What can hang from each mark
fetup: gemo nobeza sila
doma: fetup
nipuz: nobeza sila
gemo: fetup nipuz nobeza
sila: fetup nobeza
nobeza: gemo

Each row was made from one small tree. Brackets hold a mark, then the marks that hang from it, in alphabetical order. Every link used is in the known rows. Write each row's tree.
Known rows
[sila [nobeza [gemo fetup nipuz]]]: [ 0.64  2.88  1.28  0.61 -4.45 -2.12  0.03  0.78  0.73  2.78  0.01  0.48
  0.57  0.68  1.95  0.13 -1.06]
[doma [fetup [gemo nobeza] sila]]: [ 0.55  1.58  1.56  0.33 -0.71 -1.71 -0.50  1.11 -0.81 -1.29 -3.65  1.52
  0.00 -1.45  2.49 -0.36  1.10]
[nipuz nobeza sila]: [ 1.12  0.30  2.46 -1.26 -1.63 -0.20  0.45  1.87  2.01  2.17  2.80  1.18
 -1.80 -2.52  0.93 -0.27 -0.44]
[fetup gemo sila]: [ 0.76  6.28  0.68 -0.70 -0.11 -1.93 -1.33  1.08  6.04 -0.49 -1.25  2.51
  0.68 -0.36  2.30 -0.31  0.52]
[doma [fetup [sila [nobeza [gemo nipuz]]]]]: [-0.10  0.94  1.77  1.58 -2.57 -2.14  0.04  0.40 -0.51 -1.28 -2.18  0.25
  0.41 -0.94  1.40 -0.47  0.41]
[gemo [fetup sila] nipuz nobeza]: [ 1.37  5.98  2.85 -0.84 -2.15 -1.76 -0.30 -0.07  0.78  2.93 -2.18  0.08
 -0.08  0.73  3.93  0.43  1.60]
[nipuz [nobeza gemo] [sila fetup]]: [ 0.80  1.15  3.60 -0.64 -3.25 -1.25 -0.31  1.23  2.17  3.71  0.01  2.00
 -1.28 -1.70  0.84 -0.53 -0.36]
[doma [fetup [nobeza [gemo nipuz]]]]: [ 0.30 -0.86  1.26  1.03 -1.08 -2.07 -0.35  0.16 -3.45  0.35 -2.79 -0.02
  0.12 -1.00  1.54 -0.52  0.16]
[nipuz sila]: [ 0.39 -0.92  1.67 -0.27 -1.84 -0.89 -0.04  1.07 -0.25  0.89  1.10  1.80
  0.33 -1.76  0.65 -0.30 -0.84]
[nobeza gemo]: [ 0.17  3.46  0.45  0.90 -2.17 -1.10 -0.68  0.92  0.47  2.78 -1.15  0.83
  0.97 -0.96  0.35 -0.27 -0.24]
[gemo fetup]: [ 0.63  2.42  0.92  0.19 -1.23 -1.22 -0.08  0.33 -0.97 -0.40  1.52  1.87
 -0.01  0.03  0.95  0.23 -0.59]
[gemo fetup nobeza]: [ 1.50  2.65  1.22 -0.52 -1.34 -1.04  0.24  1.18 -2.24  2.09 -0.25  1.52
 -0.76 -0.27  2.04  0.55  0.68]
[doma [fetup [nobeza [gemo nipuz]] sila]]: [ 0.31  2.03  1.57  1.06 -0.90 -2.89 -0.48  0.18 -0.39 -0.33 -3.12  0.53
  0.17 -0.86  1.62 -0.65  0.89]
[doma [fetup gemo sila]]: [ 0.15  1.53  1.41  0.69 -0.62 -1.81 -0.66  0.67 -0.05 -2.48 -2.73  1.65
  0.35 -1.36  1.94 -0.53  0.51]
[nipuz nobeza]: [ 1.03  1.22  0.74 -0.61 -0.30  0.33  0.33  1.38  2.33  1.35  3.09 -0.29
 -1.98 -1.60  0.57 -0.11  0.30]
[nobeza [gemo fetup [nipuz sila]]]: [ 0.30  4.90  2.94  0.19 -4.00 -1.92 -0.84  0.03 -0.40  4.04 -2.40  1.18
  1.34 -0.20  2.25 -0.11 -0.74]

Which tree is each row?
[ 0.50 -0.07  1.39  0.36 -1.22 -2.53 -1.24 -0.80  0.86  1.99 -1.71  0.89
  0.13  1.22  1.10 -0.55  0.17] | [sila [fetup [nobeza [gemo nipuz]]]]
[ 0.50 -0.24  0.94  0.51 -0.90 -2.54 -1.09 -0.37  0.84  1.39 -1.19  1.59
 -0.08  0.88  0.56 -0.54  0.13] | [sila [fetup [nobeza gemo]]]
[ 0.99  6.55  3.12 -0.78 -1.92 -1.43 -0.29 -0.42  3.69  1.37  0.82 -0.02
 -0.83  0.46  2.98  0.12  0.64] | [gemo [fetup sila] [nipuz nobeza]]
[ 0.34 -1.20  2.81 -0.52 -2.24 -1.53 -0.83 -0.89  0.14  2.25 -0.98 -0.12
  0.57  0.27  2.48 -0.43 -0.24] | [gemo [nipuz [sila [fetup nobeza]]]]
[ 0.05  3.26  2.22  0.33 -3.51 -1.35 -0.88  0.21  0.38  4.34 -2.46  0.13
  1.49 -0.82  1.81 -0.35 -0.45] | [nobeza [gemo [nipuz sila]]]
[ 0.16 -0.35  1.91  1.08 -4.62 -2.44 -0.60 -0.31  1.25  2.44 -1.32  0.55
  0.53  1.64  1.44 -0.31 -0.66] | [sila fetup [nobeza [gemo nipuz]]]
[ 0.75  2.79  0.65  0.83 -4.00 -2.15  0.22  1.46  0.71  1.96  0.75  1.46
  0.30  0.25  1.00  0.17 -1.22] | [sila [nobeza [gemo fetup]]]
[ 0.68 -1.47  1.10  0.12 -2.91 -2.25 -0.73  0.45  1.91  0.09 -0.25  2.04
 -0.06  1.54  1.90 -0.20 -0.97] | [sila [fetup gemo] nobeza]
[ 1.09  4.72  1.58 -0.34 -1.81 -0.62  0.02  1.45  2.15  3.04  1.30  0.77
 -1.49 -1.20  0.93 -0.01 -0.04] | [nipuz [nobeza [gemo fetup]]]
[ 0.98  3.63  2.81 -0.85 -2.05 -0.62 -0.16 -0.39  0.66  2.08  1.22 -0.64
 -0.93  0.39  2.96  0.24 -0.07] | [gemo fetup [nipuz nobeza]]
[ 1.30  5.54  0.89 -0.28 -0.10 -3.10 -0.32  0.41  2.65 -0.51  1.13  2.69
 -0.42  0.64  1.33  0.05  0.24] | [gemo [fetup nobeza sila]]
[ 1.54  6.72  1.11 -1.69  0.57 -3.38 -1.74  0.34  6.80  1.53 -2.37  1.43
  0.37  0.90  4.07 -0.41  0.86] | [fetup [gemo nipuz] nobeza sila]
[ 0.46  0.27  0.85  0.91  0.23 -2.55 -0.11  0.46 -0.53 -2.30 -1.33  0.98
 -0.38 -1.10  0.89 -0.57  0.86] | [doma [fetup nobeza sila]]
[ 0.32  1.06  1.33  0.75 -1.59 -2.22 -0.33  1.07  0.35 -2.41 -2.23  1.68
  0.19 -0.96  2.11 -0.41  0.12] | [doma [fetup gemo [sila nobeza]]]
[ 0.38 -0.67  2.39 -0.40 -3.36 -1.03 -0.15  0.00  0.38  2.31  0.21 -0.64
  0.67 -0.26  2.54 -0.17 -0.75] | [gemo [nipuz [sila nobeza]]]
[ 1.24  2.56  1.33 -1.52 -1.18 -0.62 -1.16  0.74  0.72  3.47 -2.95  0.00
  0.43 -0.11  4.27  0.07  0.54] | [fetup [gemo nipuz nobeza]]
[ 0.48 -1.52  2.50 -0.14 -1.82 -1.07 -0.53  0.61 -3.94  0.54 -4.14  0.40
  0.26 -1.51  3.43 -0.31  0.27] | [doma [fetup [gemo [nipuz sila] nobeza]]]
[ 0.25 -1.65  2.93 -0.20 -3.60 -1.43 -0.45 -0.58  0.34  2.00 -0.45 -0.18
  0.63  0.44  2.45 -0.29 -0.67] | [gemo [nipuz [sila fetup nobeza]]]
[ 0.76  1.70  1.04  0.13  0.33 -2.86 -0.76  0.78  0.50 -1.88 -2.81  1.90
 -0.15 -0.84  2.27 -0.60  0.64] | [doma [fetup gemo nobeza sila]]
[ 0.97  6.97  1.99 -1.44 -0.75 -1.54 -1.35  0.57  7.17  1.20 -1.41  0.77
  0.06 -0.14  3.70 -0.32  0.90] | [fetup [gemo [nipuz nobeza]] sila]
